Each row was made from one walk, in order. Every step used is in the known rows, and no mark comes twice. Write each row's walk.
Known rows:
lalel -> daditot -> kase -> kelele: [ -2.9   7.8  -5.6 -23.1   1.2  19.2  43.3  -2.8   1.2   7.9  -9.4  14.9
  16.7  -9.0  13.0   5.9   6.1   9.7  28.6  14.5  -6.7   1.9]
kase -> kelele: [ 13.2   7.1   2.1   1.7   4.3 -14.5   0.5  13.6  10.3 -15.0 -11.4   7.3
   9.7  11.8  -5.6  10.3  13.5 -14.8  10.5   1.5   3.5  -6.8]
pugig -> lalel: [ 20.8 -12.1   4.0  20.0  22.0 -18.7  -0.3   3.6   8.5 -31.9  -1.4   6.5
 -13.7  12.4   1.7   2.0   8.9   0.2   1.5  10.7  30.5   0.6]
lalel -> daditot -> kase: [  3.6   1.3  -6.1  -9.8  17.3  14.2  47.3 -12.8  -5.1   0.1 -12.2  11.0
  -1.8  -3.6   5.0   2.8  11.6   9.7  20.8  19.0   2.2   6.1]
balap -> daditot -> kase -> kelele: [ -1.2   0.0  -1.1  -7.9 -21.4  24.5  35.3  10.1   1.9   2.0 -11.0  34.2
  24.2 -25.3  -1.5  -7.8  11.3  16.3  41.7  14.3   1.8 -11.7]
zosas -> lalel -> daditot: [  1.9   9.7  -8.2  -4.5  40.9 -11.4  33.1 -16.0  -8.7 -11.4  -1.9  -6.0
 -35.2  18.3   9.9  -3.7  -3.4   6.8  -3.9  30.7  -2.1 -12.5]
pugig -> lalel -> daditot: [  8.1   0.7   2.5  10.1  28.9  -5.4  24.6  -9.6   0.9 -22.2  -4.1   3.8
 -14.8   5.8  14.7  -0.3   4.8   8.0  -0.9  26.6  23.7   5.2]
pofa -> pugig -> lalel -> daditot: [  4.3  -2.1   6.9  19.7  23.8  -2.2   6.3  -7.9  10.8 -20.3   7.4  -3.1
 -19.3  -3.9   4.0   2.7  -8.8   5.9 -17.8   4.1  12.9  10.5]
gigin -> pofa -> kelele -> kase -> daditot -> balap: [-17.8  19.7  16.3 -15.9 -58.0  17.1 -20.7   0.7 -11.5   2.8  15.8   3.0
  57.0   7.9  13.6 -10.6   8.8 -12.5 -32.4 -10.4  -0.8 -12.7]
pofa -> pugig: [ 15.2  -2.4   7.6  25.2  14.5 -16.6 -13.7   5.6  14.3 -20.6  -3.6  -4.2
 -11.9   8.8 -24.8   8.7   6.9 -16.4 -14.9 -15.1   1.1   3.9]
kelele -> kase: [  6.6   0.0   0.2  -3.8  -9.7  -6.5  -1.2   1.1 -11.4 -18.7  -5.6   3.8
  -3.5  12.0  -0.6   3.2  15.9 -14.1  -6.6  12.3  19.1  17.0]
balap -> daditot -> kase -> kelele -> pofa -> gigin: [ -9.0  -5.1  -1.6  -7.5 -29.3  35.0  -0.9   6.6  -6.9  36.0 -18.0  13.2
   6.6 -27.2  -5.1 -15.0  13.3  21.0  26.1  -9.1 -16.3   3.8]
zosas -> lalel -> daditot -> kase -> kelele: [ -7.5   4.5 -13.8 -32.1  13.7  14.9  45.5  -8.3  -5.1   6.4   5.0   9.1
  -8.6  -0.7  24.5  -1.3 -13.0  24.9  21.8  22.7 -13.1 -13.5]
minuz -> gigin -> pofa -> pugig: [ 31.2 -16.9   9.0  24.6  31.1 -17.4 -50.8  13.8  15.3 -11.4   9.4 -13.5
  -0.8  -7.5 -39.7  13.6   3.6 -36.9 -26.4 -48.6 -23.7  -1.0]
daditot -> kase -> kelele -> pofa: [ -3.0  -0.9  -6.3 -10.9 -16.4   7.3   0.0   6.7   1.5  21.0  -9.5   3.1
  13.5  -1.0   5.4  11.8   5.6   4.9  22.3 -13.3  -5.9   8.9]
minuz -> gigin: [ 31.1 -12.7   5.0  21.0  40.2 -22.1  -8.6   7.5   3.0 -21.2  -5.1   5.3
 -11.6   4.1 -21.0   3.8  24.3 -23.3   9.6  -6.6  -3.1  -0.6]
balap -> daditot -> lalel: [ -6.4  -7.8  -9.2  23.5  10.9  -7.9  25.5  -1.4 -12.7  -1.4  -7.9  15.3
 -18.9 -14.6 -16.1 -19.7  -3.2  -1.6  14.8  32.6  12.7 -11.8]
zosas -> lalel -> daditot -> kase -> kelele -> pofa -> gigin: [-14.7  -0.6 -15.2 -32.2   5.2  25.5   9.2 -12.1 -13.0  40.9  -2.5 -12.2
 -25.4  -3.1  20.8  -8.5 -11.5  29.7   7.7  -0.6 -31.3   1.5]
balap -> daditot -> lalel -> zosas: [ -2.8  -6.4 -10.6  12.3  20.5 -16.8  31.3  -8.5 -12.9 -15.7  10.6   0.3
 -25.2  -3.3  -5.9 -29.4 -20.6   7.6  10.8  44.8   1.9 -28.7]
minuz -> gigin -> pofa -> kelele: [ 24.1 -12.8  18.5   4.3  26.4 -11.9 -57.9  11.6   9.6  -8.3   8.8  -6.4
  31.4   4.3 -18.4   6.7   8.3 -55.5 -26.1 -44.4 -20.1  -7.1]
balap -> daditot: [  8.5   4.9   4.9  19.9   6.4  -0.4  22.3   2.7  -1.5 -17.3 -17.7  18.8
  -2.0  -7.2 -15.7 -11.2  21.7  -0.9  13.8  21.4  12.8 -10.3]
pugig -> pofa: [ 14.2   4.2  22.5   2.3  13.4 -26.2 -25.8  12.3   9.8  -9.2 -20.4  -0.1
  -8.0  19.6 -19.9   8.3  13.0 -16.5 -10.9  -8.1   1.8   7.0]
pofa -> kelele -> kase -> daditot: [-17.2  13.1   9.0 -12.3 -41.8   0.3 -19.8  -5.0 -10.7 -13.4  10.8   0.7
  35.8  11.6  12.7  -5.2   8.7 -22.5 -21.8   2.6  24.8   4.3]
kase -> kelele -> pofa: [  0.6  11.1  -0.8   4.5  -4.5 -12.3 -17.5  10.1   3.2   9.7 -14.2  -8.3
   5.4  11.5  -1.3  14.1  10.1 -12.3   2.1  -9.5  -3.5   5.7]

Which walk is each row?
[  3.4   1.9   4.6  26.6   5.5 -15.3 -30.7   0.7   6.9   3.8  -5.2 -19.0
 -17.6   9.3 -20.9  12.8   2.7 -14.2 -23.6 -26.8  -5.0  15.1] => kelele -> pofa -> pugig
[ -2.0 -13.7  -1.6  -6.8 -12.0   2.3 -19.2   2.4  15.5  -1.9  33.7 -15.1
  -1.3  -2.2  19.6   0.4 -35.6  27.4  -3.4 -17.4  -7.9  -1.1] => daditot -> kase -> kelele -> pofa -> pugig -> lalel -> zosas
[-19.5   9.2 -16.8 -29.5   3.8  14.6  27.0 -13.2 -12.4  32.4   3.3  -6.1
 -13.5  -0.2  28.8   3.2 -18.4  27.4  14.8  11.4 -18.8  -1.8] => zosas -> lalel -> daditot -> kase -> kelele -> pofa
[-18.7  16.1  14.3  10.9 -16.1  18.1   6.7   0.2   6.0  19.5  10.0  -0.7
   2.1  -7.3  23.9  -0.3 -10.5  26.9 -11.5  -5.1 -18.7   5.8] => kase -> kelele -> pofa -> pugig -> lalel -> daditot -> balap
[  5.1  -7.3  -1.1   5.2  -4.3  20.1  39.8   0.5  -4.0  -5.4 -13.3  29.8
   6.0 -19.6  -9.9 -12.6  18.2  17.6  33.0  19.2  11.1  -7.8] => balap -> daditot -> kase
[ 25.2 -14.3   5.5  13.2  22.7 -22.4 -36.8   2.5  20.7 -35.6  31.9 -25.3
  -8.3  11.8  -6.6   1.3 -29.4  -2.7 -40.6 -18.9   0.1 -16.2] => gigin -> pofa -> pugig -> lalel -> zosas
[ -6.9  12.4  -6.2  -1.9 -29.5  -9.6   5.9  -6.0 -14.1 -17.4   0.9   0.5
   6.9   8.8   3.3  -1.3  17.7  -1.3  -2.2  22.4  32.7   5.0] => kelele -> kase -> daditot
[ 19.9  -3.3   5.8  19.4  13.5 -14.7 -37.4   8.4  16.2 -12.2   0.2 -15.0
   1.2   4.6 -32.7  15.8  -1.8 -27.6 -34.4 -35.6  -7.8  -1.3] => gigin -> pofa -> pugig
[ 11.5  -5.5   1.1  15.2  13.3  -7.7 -30.4   0.5  -4.7  11.5 -22.3 -16.9
 -27.0  15.5 -17.6  -0.9  23.5 -10.3 -13.1 -16.7  -6.5  14.8] => kelele -> pofa -> gigin
[-28.3  -0.3  -6.1 -15.3 -39.2  -4.6 -40.9  -6.4 -18.8   9.7  24.8 -15.7
  33.4  -0.3   5.7  -7.2 -23.9 -32.6 -38.0  -7.1  15.6  -2.4] => gigin -> pofa -> kelele -> kase -> daditot -> lalel
[-17.7   2.2   1.1   3.9 -36.0  28.0  -1.9   7.1   4.3  28.2  -1.1  11.9
  16.6 -34.2  -8.5  -0.6  -7.1  18.3  15.5 -19.1 -14.9   4.9] => balap -> daditot -> kase -> kelele -> pofa -> pugig
[ -9.8   0.4 -18.2  18.8   4.8 -28.0  15.0  -8.1 -10.3  -6.0   0.5  -6.0
 -16.5   5.2  -9.1  -8.1  -3.4  -3.2   7.5  26.5  24.3 -14.5] => kase -> daditot -> lalel
[ -3.5   9.1   4.6  13.2  -9.7  -9.7 -35.9  11.1  13.5  11.4  -2.2 -15.1
   1.3   4.1 -11.6  16.9  -4.4 -14.1 -14.4 -31.0 -14.3  10.5] => kase -> kelele -> pofa -> pugig
[ -5.9  -3.2  -1.3  -0.6 -22.6   9.5 -18.3   8.2  10.4  22.2   2.6  -3.9
   9.6  -9.9  -6.7  15.9  -8.0   2.9   4.8 -34.7 -15.8  13.8] => daditot -> kase -> kelele -> pofa -> pugig
[-13.8  -0.1  -6.4 -15.7  -7.0  21.5  19.4  -6.5  -1.5  21.7   1.6   4.7
   7.1 -12.6  33.0   6.0  -9.7  27.3  19.7   7.1   7.0  15.0] => pugig -> lalel -> daditot -> kase -> kelele -> pofa
[ -1.5  -1.8 -14.9 -19.2  29.8   8.4  50.1 -18.7 -10.9   0.5   2.5   5.1
 -27.3   4.4  15.8  -4.7  -7.8  25.3  14.0  27.7  -3.6  -9.4] => zosas -> lalel -> daditot -> kase
[  1.8 -10.1  -4.6 -13.3 -15.1  17.5 -18.7   7.3   0.0  30.1 -15.7  -2.2
   0.4  -3.9  -2.7   1.7  12.8   7.3  14.1 -24.4 -16.8  14.0] => daditot -> kase -> kelele -> pofa -> gigin
[ -1.7  -4.4  -4.0 -18.7   0.9  20.2  37.2  -2.1   4.7  -2.9   4.1  17.7
  12.2 -13.9  28.2   2.5  -5.4  24.7  27.2  18.0  12.4   3.4] => pugig -> lalel -> daditot -> kase -> kelele
[-33.7   6.0  13.4 -31.8 -36.5 -22.8 -40.8  -8.1 -15.6   0.8  34.6 -21.7
  14.1  18.5  16.6 -22.1 -41.3 -15.4 -38.2  12.2   4.2  -6.1] => pugig -> pofa -> kelele -> kase -> daditot -> lalel -> zosas
